Each row comes from the steps of one walk. Every step used is in the known rows, and no mark comes twice. Write the walk behind each row, first mark first.
Known rows:
D -> R -> U -> K: [-3.30  4.23 -1.93 -2.40  0.01 -0.77 -2.53  0.95 -1.62  0.78  2.24  1.23
  0.74 -4.08 -0.67 -1.88 -0.60 -0.40]
D -> R -> U -> K -> M: [-2.25  3.06 -2.42 -2.78 -0.51 -1.52 -0.42  0.12  0.71  0.78  1.93  0.75
  2.20 -4.04 -1.63 -1.04 -1.69 -0.34]
U -> K -> M: [-0.09  2.25 -1.76 -0.75 -1.03 -0.63 -0.76 -0.32  2.29  1.53  1.75 -0.17
  2.19 -2.92 -2.80  0.36 -2.11 -0.45]
U -> D -> R -> M: [-2.47  0.77 -0.85  0.65  1.09  2.03 -2.61  0.07  0.28  0.75  1.44  0.33
  1.17 -2.96 -1.35 -3.46  1.56 -0.21]
K -> M: [ 0.56  0.78 -1.16 -1.94 -0.66 -0.92 -0.20 -0.60  1.90  1.47  1.02 -0.77
  2.12 -2.65 -3.10 -1.75  0.10 -0.63]
R -> K -> M: [ 1.78 -1.07 -1.33 -2.51  0.66 -0.29  0.22  0.15  0.29  0.87  2.24 -0.70
  2.22 -3.05 -2.54 -0.15  0.87 -0.89]
J -> K -> M -> R -> U: [ 0.50 -1.25 -0.78 -2.46  0.73 -0.58 -1.21 -0.30 -2.12 -0.71  0.81  1.29
  1.43 -4.56 -1.14 -1.30 -0.79 -0.67]
D -> R -> M -> U: [-2.23  0.80 -0.51 -2.48  0.99 -0.15 -2.54 -0.15 -1.83  0.45  1.97  0.27
  0.11 -4.18 -2.01 -5.95  2.48 -0.12]
R -> M -> U -> D: [-1.60  0.97 -0.34  0.43  0.72  1.74 -1.67  0.22  1.02 -0.31  1.57 -0.36
 -0.73 -3.79 -1.61 -2.72  1.21 -0.15]
J -> U -> D: [-1.72  2.32 -0.65  0.21  0.01  0.31 -1.66  1.59  1.13  0.28  0.06  0.09
  0.04 -3.14 -0.34 -1.62  0.50 -0.35]
J -> U -> K -> D -> R: [-2.58  3.25 -1.73 -3.96 -1.11 -0.02 -2.23  2.49 -1.22  1.60  0.63  1.72
  2.12 -3.16 -1.40 -1.67  0.38 -0.24]
K -> M -> U -> D: [-0.72  2.61 -0.94 -1.32 -0.90  0.28  0.23  0.20  2.98  0.33  0.93 -0.43
  0.77 -3.74 -2.84 -1.81  0.45 -0.19]
D -> R -> U: [-2.66  2.81 -1.35 -3.90  0.49 -1.10 -2.00  0.72 -2.24  0.57  1.54  0.76
  0.68 -3.96 -0.91 -4.45  1.93 -0.61]
M -> R: [ 0.21  0.41  0.13 -1.03 -0.23  0.37 -3.39 -0.31 -2.15  1.43  0.66 -0.20
  1.35 -2.96 -1.98 -2.68  1.38 -0.50]
J -> R -> K: [-0.51 -3.59 -0.84 -0.85  2.15  0.57 -3.53  0.80 -3.06  0.70  2.49  0.39
  0.95 -2.98 -1.29 -1.98  2.64 -1.53]
U -> D -> R -> K -> M: [-0.01  0.84 -1.72 -2.02  0.43  0.79  0.13  0.76  1.01  1.06  1.73  0.18
  2.92 -3.20 -2.38 -0.74  1.21 -0.51]
M -> U -> D -> R: [-2.74  4.68 -0.85 -2.22 -0.55  0.72 -2.16  1.05  0.03  1.16  0.91  0.58
  0.72 -3.81 -2.32 -4.61  2.51 -0.07]
D -> R -> M -> U -> K: [-2.83  2.51 -1.20 -1.09  0.52  0.12 -3.13  0.10 -1.20  0.70  2.72  0.84
  0.23 -4.35 -1.69 -3.21 -0.01  0.00]
K -> M -> R: [ 0.87 -0.59 -0.45 -1.52 -0.74 -0.28 -1.45 -0.96 -0.15  1.33  0.47 -0.46
  2.65 -3.03 -2.69 -1.80  0.23 -0.40]
D -> R: [-1.60  3.23 -0.90 -2.65 -0.23 -0.22 -2.85  0.45 -1.28  2.13  1.15  0.37
  1.67 -2.87 -2.43 -4.68  2.42 -0.50]

Write each row's walk:
[-1.09  0.93 -1.31 -3.43 -0.81  0.97 -1.75  1.56 -1.96  0.38  1.24  1.07
  1.37 -3.59 -1.08  0.78 -0.70 -0.50]	M -> R -> U -> K -> D
[-2.19  3.98 -1.30 -2.54 -0.97  0.13 -0.64  0.51  1.65  1.05  0.80  0.49
  1.76 -3.85 -2.93 -3.72  1.39  0.01]	K -> M -> U -> D -> R
[-0.96 -0.41 -0.21 -1.45  1.15 -0.03 -2.03 -0.44 -1.05 -0.08  2.12 -0.45
 -0.73 -3.97 -1.91 -4.38  1.78 -0.36]	R -> M -> U
[ 0.24  1.04 -1.09 -1.80  0.16  0.77  0.52  0.86  1.66 -0.11  1.85 -0.40
  0.76 -4.01 -2.36 -0.46  1.00 -0.37]	R -> K -> M -> U -> D
[-1.26  3.36 -0.45 -0.94 -0.50  0.96 -1.49  0.82  1.16  0.40  1.12 -0.28
 -0.42 -3.68 -2.21 -2.66  1.38 -0.30]	M -> U -> D
[-1.84  2.60 -1.06 -0.65  0.24  0.85 -0.98  1.03  0.71 -0.26  1.21  0.06
 -0.30 -3.60 -0.62 -1.37  0.66 -0.59]	R -> U -> D
[-1.32  3.31 -1.20 -2.17 -0.34  0.64 -1.15  0.67  0.83  0.48  0.66  1.75
  1.72 -4.25 -2.90 -3.20  0.60 -0.15]	J -> K -> M -> U -> D -> R
[ 0.12 -4.05 -1.08 -3.14  1.10  1.62 -2.29  2.01 -2.62  0.75  1.73  0.77
  1.71 -2.52 -1.99 -0.61  2.78 -1.50]	J -> R -> K -> D
[ 1.68 -1.06 -0.97 -4.22  0.30  1.71 -0.74  2.14 -1.68  0.92  1.84  0.07
  1.62 -2.46 -2.30  0.31  2.54 -1.05]	R -> K -> D
[-2.27  4.14 -1.00 -0.89 -0.46  1.28 -2.41  0.94  0.51  1.72  0.74  0.50
  1.62 -2.76 -2.11 -3.30  1.84 -0.26]	U -> D -> R
[-1.22  0.67 -1.00 -0.85 -0.18  0.67 -0.39  0.10  0.86 -0.38  0.49  0.09
  1.40 -3.93 -0.92 -0.52 -0.41 -0.30]	K -> M -> R -> U -> D
[-0.21  1.01 -1.06 -3.12  1.22  0.45 -2.33  1.20 -2.92  1.44  2.44  0.40
  1.65 -3.22 -1.74 -2.79  3.10 -0.77]	D -> R -> K
[-0.02  0.86 -1.31 -4.87  0.45 -1.09  0.01  0.50 -1.05  0.61  2.28  0.16
  1.66 -4.41 -2.89 -3.28  2.19 -0.45]	D -> R -> K -> M -> U
[ 0.49 -0.02 -1.63 -3.42  0.57 -0.42 -0.25  0.45 -0.51  1.39  2.06  0.07
  3.03 -3.26 -2.59 -1.79  1.67 -0.67]	D -> R -> K -> M
[-2.98 -1.83 -0.46  1.40  1.46  1.63 -3.06  0.10  0.24 -0.52  1.51  0.30
 -0.54 -3.80 -1.40 -3.45  1.48 -0.55]	J -> R -> M -> U -> D
[-1.68  1.37 -0.53 -0.42  0.20  1.23 -1.84  0.68 -0.75 -0.30  0.69  0.22
  0.27 -3.88 -0.29 -1.27  0.65 -0.37]	M -> R -> U -> D
[-2.09  0.31 -1.45 -1.76  0.29  1.81 -2.53  0.86 -0.76  1.20  1.86  1.10
  2.03 -2.85 -1.92 -1.74  0.51 -0.25]	U -> K -> D -> R -> M
[-1.39  3.98 -1.02 -1.54 -0.64 -0.50 -2.47  0.53 -0.42  0.98  2.32  0.19
 -0.25 -3.93 -2.15 -1.70 -0.46 -0.32]	M -> U -> K
[-2.79 -0.75 -1.91 -2.72 -0.10  0.52 -2.35  1.78 -1.46  0.27  1.62  1.50
  1.03 -3.33 -1.11 -0.04 -0.38 -1.09]	J -> R -> U -> K -> D
